What can hang from each mark:
z755: z992
z992: z755 z771 z947
z771: z177 z992
z54: z253
z177: z54 z253 z755 z771
z947: z992

In the rows, 128 means zero.
Known rows, with every way that one mark hangs from another:
z177{z54 z755 z771}: [174 127  95 139 110 140 134  92 117 121 156  99 158 107 114 160 133 166]
z992{z771{z177} z947}: [119 139 123  79 121 131 123 202 149 148 130 119 139 149 166  99 118 157]
z992{z755 z771{z177{z54}}}: [150 139 114  78  94 173 117 122 138 146 118 118 103 152 128  84 103 193]
z54{z253}: [149 157 138 108 138 101 130 144 133 135 151 113 118 118 150 123 115 119]
z177{z755}: [152 115 108 149 100 118 135 102 137 124 138 113 145 120 115 108 117 160]
z992{z755 z947}: [122 107 151 107  56 116 125 146 123 141 162 112 170 118 120  97  96 153]
z755{z992{z771{z177} z947}}: [149 103 134  81 111 115 130 186 156 136 138 115 166 166 158  95  97 187]
z992{z755 z771}: [144 102 117 109 100 111 111 141 150 138 123 114 114 129 120  69 112 197]
z992{z755 z771 z947}: [138 100 136  87  69  99 114 181 144 141 148 104 149 123 132  74 105 189]
z992{z755 z771{z177{z253}} z947}: [163 142 105  84  90 114 131 166 154 162 138 113 137 145 137  57  99 162]
z771{z177{z54 z253 z755} z992}: [173 194  65 127  90 182 160  60 143 144 121 124 126 144 129  74 112 124]
z947{z992{z755 z771{z177{z253}}}}: [137 148  71  95 131 120 122 110 162 156 116 115  81 120 123  36 117 158]
z177{z771}: [127 115 108 142 160 116 120 143 129 133 143 124 147 102 129 150 141 139]
z947{z992}: [ 96 136 112 122 133 125 124 111 128 124 127 122 107  97 128 115 140 118]
z177{z54}: [151 150 135 105 105 160 135 105 106 122 127 120 119 142 123 157 132 125]
z771{z177 z992{z947}}: [ 76 156 123 104 106 166 130 167 145 156 131 141 162 129 163  74 108 120]
z177{z253 z771}: [172 139  84 143 164  99 137 127 131 137 143 121 139 110 120 147 146 110]
z771{z177 z992}: [ 83 157 105 124 134 178 126 125 152 152 107 150 125 132 152  72 116 126]
z755{z992{z771{z177{z54{z253}}}}}: [202 155 130  59 130 131 134 141 151 133 136 103 112 170 165 109  96 181]
z947{z992{z755 z771{z177}}}: [ 95 124  93  94 122 138 105 128 159 151 115 118  90 109 132  41 114 186]
z947{z992{z755}}: [ 97 113 116 121  94 125 116  90 132 134 138 114 115  89 108  77 113 152]
z771{z177 z992{z755}}: [ 82 133 108 127  95 179 119 105 155 163 117 146 135 122 133  34  91 157]

Rows:
[241  99  80 136 105  72 149 103 169 121 132  97 144 152 114  75 110 195]
z177{z253 z755{z992{z771}}}
[147 201  85 104 116 191 151  85 134 151 107 141 107 155 138  95 124  93]
z771{z177{z54 z253} z992}
[128 188 123  84  82 182 128  98 138 159 141 121 115 125 149  57  82 147]
z771{z177{z54{z253}} z992{z755}}
[174  69 117 146  86  82 140 135 140 121 187  95 230 112 124 132 103 194]
z177{z755{z992{z947}} z771}
[109 108 103 101 104 110 105 123 151 136 124 105  93  97 117  55 124 188]
z947{z992{z755 z771}}
[171 152  90  98 106 164 134 115 145 132 118 105 112 154 135 104 120 191]
z992{z771{z177{z54 z755}}}
[196  77 104 135 102  89 132 120 166 115 132  97 153 145 122  80 104 226]
z177{z755{z992{z771}}}
[137 141  98 125  63 150 139 127 127 133 169 100 189  99 136 121 126 156]
z177{z54 z755 z771{z992{z947}}}
[115 115  93 147  88 116 132 151 150 142 168 109 202  85 141  89 123 159]
z177{z755 z771{z992{z947}}}
[170 165  80 102 163 124 136 148 160 150 106 129  94 158 143  87 132 137]
z992{z771{z177{z253}}}
[184 120 133  98  49 155 155 100 127 123 163 100 199 164 133 124  81 180]
z771{z177{z54 z755{z992{z947}}}}
[158 141  68 154  95  97 150 136 152 147 166 106 193  90 130  85 127 130]
z177{z253 z755 z771{z992{z947}}}
[205 179  80 120  99 163 160  61 126 136 130 115 125 151 118 119 116 127]
z771{z177{z54 z253 z755}}
[164 141  49 176 126 112 143  97 159 142 140 118 156  92 119  80 137 139]
z177{z253 z755 z771{z992}}
[217 153  71 142 113 121 152  76 119 127 155 100 149 114 104 156 139 139]
z177{z54 z253 z755 z771}
[221 105 109 133  61  74 165 103 142 121 169  98 201 144 115 101  93 152]
z177{z253 z755{z992{z947}}}
[189 162  52 151 103 144 150  74 136 134 142 110 148 106 115 110 138 133]
z177{z54 z253 z755 z771{z992}}
[ 92 119 138 114  47 135 123 142 140 150 147 123 174 107 130  53  96 152]
z771{z992{z755 z947}}
[102 181 110 100 110 209 132 102 132 146 107 141 115 144 147  98 118 121]
z771{z177{z54} z992}
[119 152 100 123 123 171 125 115 126 133 133 126 137 107 136 136 143 131]
z177{z54 z771{z992}}
[196 165  89  79  99 155 134 103 140 150 116 114  92 160 119  81 109 165]
z992{z755 z771{z177{z54 z253}}}
[159 176  94 106  97 138 147 136 121 143 152 116 166 112 139 138 142  97]
z177{z54 z253 z771{z992{z947}}}
[138 199 104  47 150 143 122 142 141 140 132  98  62 123 168 101 129 144]
z947{z992{z771{z177{z54{z253}}}}}
[ 95 146  88  92 161 139 112 148 157 141 108 123  83 121 152  79 138 156]
z947{z992{z771{z177}}}
[135 171  65  93 166 121 128 130 159 148 105 121  74 127 141  72 142 125]
z947{z992{z771{z177{z253}}}}
[164  86 143  89  92  85 131 183 148 123 146 105 171 152 145 108 107 186]
z755{z992{z771 z947}}
[150 171  60 153 115 151 152  83 164 155 118 133 137 130 132  45 110 128]
z771{z177{z253 z755} z992}
[147 128 102 101  95 122 129 177 160 144 143 104 157 138 153  79 107 187]
z992{z771{z177{z755}} z947}
[ 88 130 113 128 113 124 125 178 138 144 155 124 182  93 153 112 135 129]
z177{z771{z992{z947}}}
